Each row was made from one small tree. The marks that hang from a mark follow it in brackets, in the order of their numbers. Every link used is in the known rows. Write each row's tree.
Known rows:
k_765(k_387(k_439)): +0.06, -1.87, +0.71, -0.11, +0.15, +2.68, -0.48, -1.15, -1.41, +0.59, -1.56, +2.30, -0.34, +1.32, +2.51, +2.09
k_649(k_387 k_439): -0.86, -1.07, -2.44, +0.06, +0.70, +0.80, -1.53, -4.08, -2.16, -1.02, +1.73, -0.68, -1.63, -4.57, -1.27, +0.61
k_439(k_739(k_649)): +1.16, +0.87, -0.70, -1.50, +0.15, -1.85, +0.64, +1.07, +0.58, +0.29, -1.08, -1.76, -2.04, +0.07, +1.82, -1.17
k_203(k_387(k_439(k_739(k_649)))): +1.84, +0.10, -0.96, -2.57, -1.73, +0.02, +1.71, -0.54, -1.16, -0.62, -3.69, -1.46, -1.79, +0.85, +2.96, +1.64
k_387(k_439(k_739)): -0.66, -2.47, -0.11, -1.74, -0.91, -0.25, +0.27, +2.04, +0.70, +0.10, -2.58, -1.13, -1.54, +0.44, +3.55, +0.52
k_739(k_649(k_439 k_453)): -1.58, -0.06, -0.57, +2.41, +1.16, -1.83, -0.25, -1.68, -0.15, +0.23, +2.06, -1.44, +0.38, -3.42, -2.12, +0.09
k_203(k_387(k_439(k_453 k_649))): +1.79, -0.83, -1.30, -4.17, -1.01, -0.29, +3.81, -1.15, -1.57, +0.54, -2.40, -1.35, -0.69, +4.10, -0.82, +1.53
k_798(k_453(k_439(k_649(k_387) k_739))): +0.17, +0.33, -1.63, -3.30, +0.02, +1.49, +0.66, +1.40, -0.76, +2.97, +0.62, -2.51, -2.75, -1.59, -1.01, -1.62
k_798(k_453(k_439(k_649))): -0.43, +0.80, +0.55, -0.93, +0.70, +1.33, +1.57, +2.95, -0.30, +3.95, +1.30, -0.59, +0.97, +0.72, -1.82, -1.12
k_203(k_387(k_439)): +0.84, -0.62, -0.26, -1.40, -1.88, +1.46, +1.16, -1.43, -1.56, -0.84, -2.78, -0.10, -0.12, +0.79, +1.51, +2.63
k_387(k_439(k_453 k_739)): +0.32, -2.48, -0.16, -3.30, -0.16, -0.52, +2.64, +1.23, +1.12, +0.50, -1.18, -0.78, -1.09, +1.91, +1.05, +0.79
k_765(k_387(k_439(k_453))): +0.88, -1.89, +0.68, -1.52, +0.82, +2.40, +1.61, -1.77, -1.11, +0.94, -0.31, +2.46, +0.06, +2.64, +0.28, +2.30
k_203(k_387): +2.24, +0.96, -0.76, -2.26, -1.71, +1.71, +0.65, -2.77, -2.12, -0.96, -1.82, +0.18, -0.67, -0.13, -0.78, +1.16
k_798(k_453): -0.33, +0.75, -0.01, -0.18, +0.30, +1.66, +0.86, +0.14, +0.57, +1.24, +0.63, +0.31, +1.72, -1.05, -3.02, -0.43
k_739(k_649(k_387 k_439)): -0.54, +0.80, -2.16, +1.63, +1.41, -1.23, -0.28, -3.20, -1.47, -0.43, +2.22, -1.63, -0.99, -3.35, -0.36, +0.59
k_203(k_387(k_439(k_649(k_453 k_739)))): +1.37, -0.94, -1.14, -1.11, -1.96, -0.36, +1.98, -1.25, -1.01, -0.06, -2.67, -3.27, -2.70, +0.01, +0.71, +2.51
k_649(k_387 k_439 k_739): +1.27, -0.41, -1.90, +1.51, +0.57, +0.62, -0.45, -4.09, -1.45, -0.87, +2.20, -1.62, -3.02, -5.65, -0.24, +2.13

Write each row's tree:
-1.13, +1.24, +1.09, +3.11, +0.48, -0.94, +0.51, +0.99, +0.51, +1.54, +2.56, -1.63, -0.21, -1.74, +0.10, +0.76  k_739(k_649(k_453(k_439)))
+0.22, +0.25, -0.01, -3.38, +0.20, +1.18, +1.29, +3.43, -0.13, +3.88, -0.04, -1.31, -1.05, +0.29, -0.89, -2.17  k_798(k_453(k_439(k_649 k_739)))
+0.93, -2.05, -0.27, -2.95, +1.09, +0.84, +2.19, -0.72, -1.40, +2.02, -1.11, +0.90, -0.81, +4.69, +0.14, +0.98  k_765(k_387(k_439(k_453 k_649)))
+0.94, +1.49, -0.66, +0.13, +0.47, +1.49, +1.78, +0.90, -0.41, +3.20, +2.29, -2.42, -1.85, -1.85, -1.13, +0.47  k_798(k_453(k_439(k_649(k_387 k_739))))
-1.19, +1.06, -2.20, +2.52, +0.36, -1.84, -0.42, -3.05, +0.16, -0.98, +2.09, -3.65, -2.48, -3.87, -1.08, +0.91  k_739(k_649(k_387 k_453))
+1.61, -1.53, +0.13, -0.49, +0.42, +0.93, +0.92, -0.06, -1.23, +1.67, -2.03, +0.06, -2.38, +2.61, +3.10, +1.81  k_765(k_387(k_439(k_649(k_739))))
-1.77, -0.02, -2.49, +2.52, +1.00, -1.46, -1.07, -4.22, -0.99, -0.89, +2.84, -2.88, -1.69, -5.68, -2.22, +0.80  k_739(k_649(k_387 k_439 k_453))
-1.19, +0.53, -1.39, +2.49, +0.54, -1.69, +0.77, -0.89, +0.19, -0.44, +0.58, -2.62, -1.21, -0.76, +2.74, +2.03  k_739(k_649(k_387(k_439)))
+2.57, -1.46, -1.94, -6.61, -1.50, -0.37, +3.62, -0.57, -1.41, +0.48, -3.69, -2.14, -2.58, +3.61, +0.07, +0.54  k_203(k_387(k_439(k_453 k_649 k_739)))
-0.63, -2.68, -1.16, -3.31, -0.50, -2.04, +0.97, +3.13, +0.38, +1.28, -3.47, -2.85, -2.57, +2.63, +3.42, -0.99  k_387(k_439(k_649 k_739))
+0.31, +0.21, -0.44, +3.04, -0.58, +1.29, -0.39, -2.27, -0.14, +0.24, +3.50, -3.21, -4.57, -6.39, +0.19, +3.06  k_649(k_387 k_453(k_439) k_739)
+1.00, +1.39, +0.87, +0.06, +0.65, +1.25, +2.39, +2.97, +0.28, +4.00, +1.60, -1.24, -0.12, -0.02, -1.05, -0.01  k_798(k_453(k_439(k_649(k_739))))
-1.26, -2.91, -1.32, -1.80, -0.23, -0.03, -1.83, -1.85, -0.63, -0.34, +0.11, -1.37, -2.17, -5.23, -2.13, -1.04  k_649(k_439(k_739) k_453)
-0.82, -1.67, -1.41, +3.23, -0.95, -0.18, -0.05, -2.66, +0.86, -1.32, +1.08, -4.03, -4.06, -5.32, +1.18, +3.90  k_649(k_387(k_439) k_453 k_739)
+0.81, -2.67, -0.83, -3.99, +0.01, +0.86, -0.16, +0.42, -1.59, +1.57, -3.67, -0.06, -3.24, +2.84, +3.28, -0.32  k_765(k_387(k_439(k_649 k_739)))
-0.01, -1.83, -0.12, -0.71, -0.07, +0.94, -0.50, -1.05, -0.53, +0.53, -1.86, -0.24, -2.58, -0.51, +2.51, +1.26  k_765(k_387(k_439(k_739(k_649(k_453)))))
+0.87, -0.81, -1.22, -2.79, -1.62, -0.08, +1.78, -0.39, -1.89, +0.18, -3.59, -1.65, -1.03, +2.78, +1.36, +1.22  k_203(k_387(k_439(k_649)))
+1.63, -1.43, -1.81, -5.29, -2.10, -0.19, +1.48, +0.13, -1.76, +0.12, -4.90, -2.30, -2.98, +2.30, +2.31, +0.23  k_203(k_387(k_439(k_649 k_739)))
+1.80, -0.69, -0.39, -2.82, -1.33, +1.33, +3.19, -2.14, -1.22, -0.43, -1.51, +0.18, +0.29, +2.17, -0.77, +2.76  k_203(k_387(k_439(k_453)))
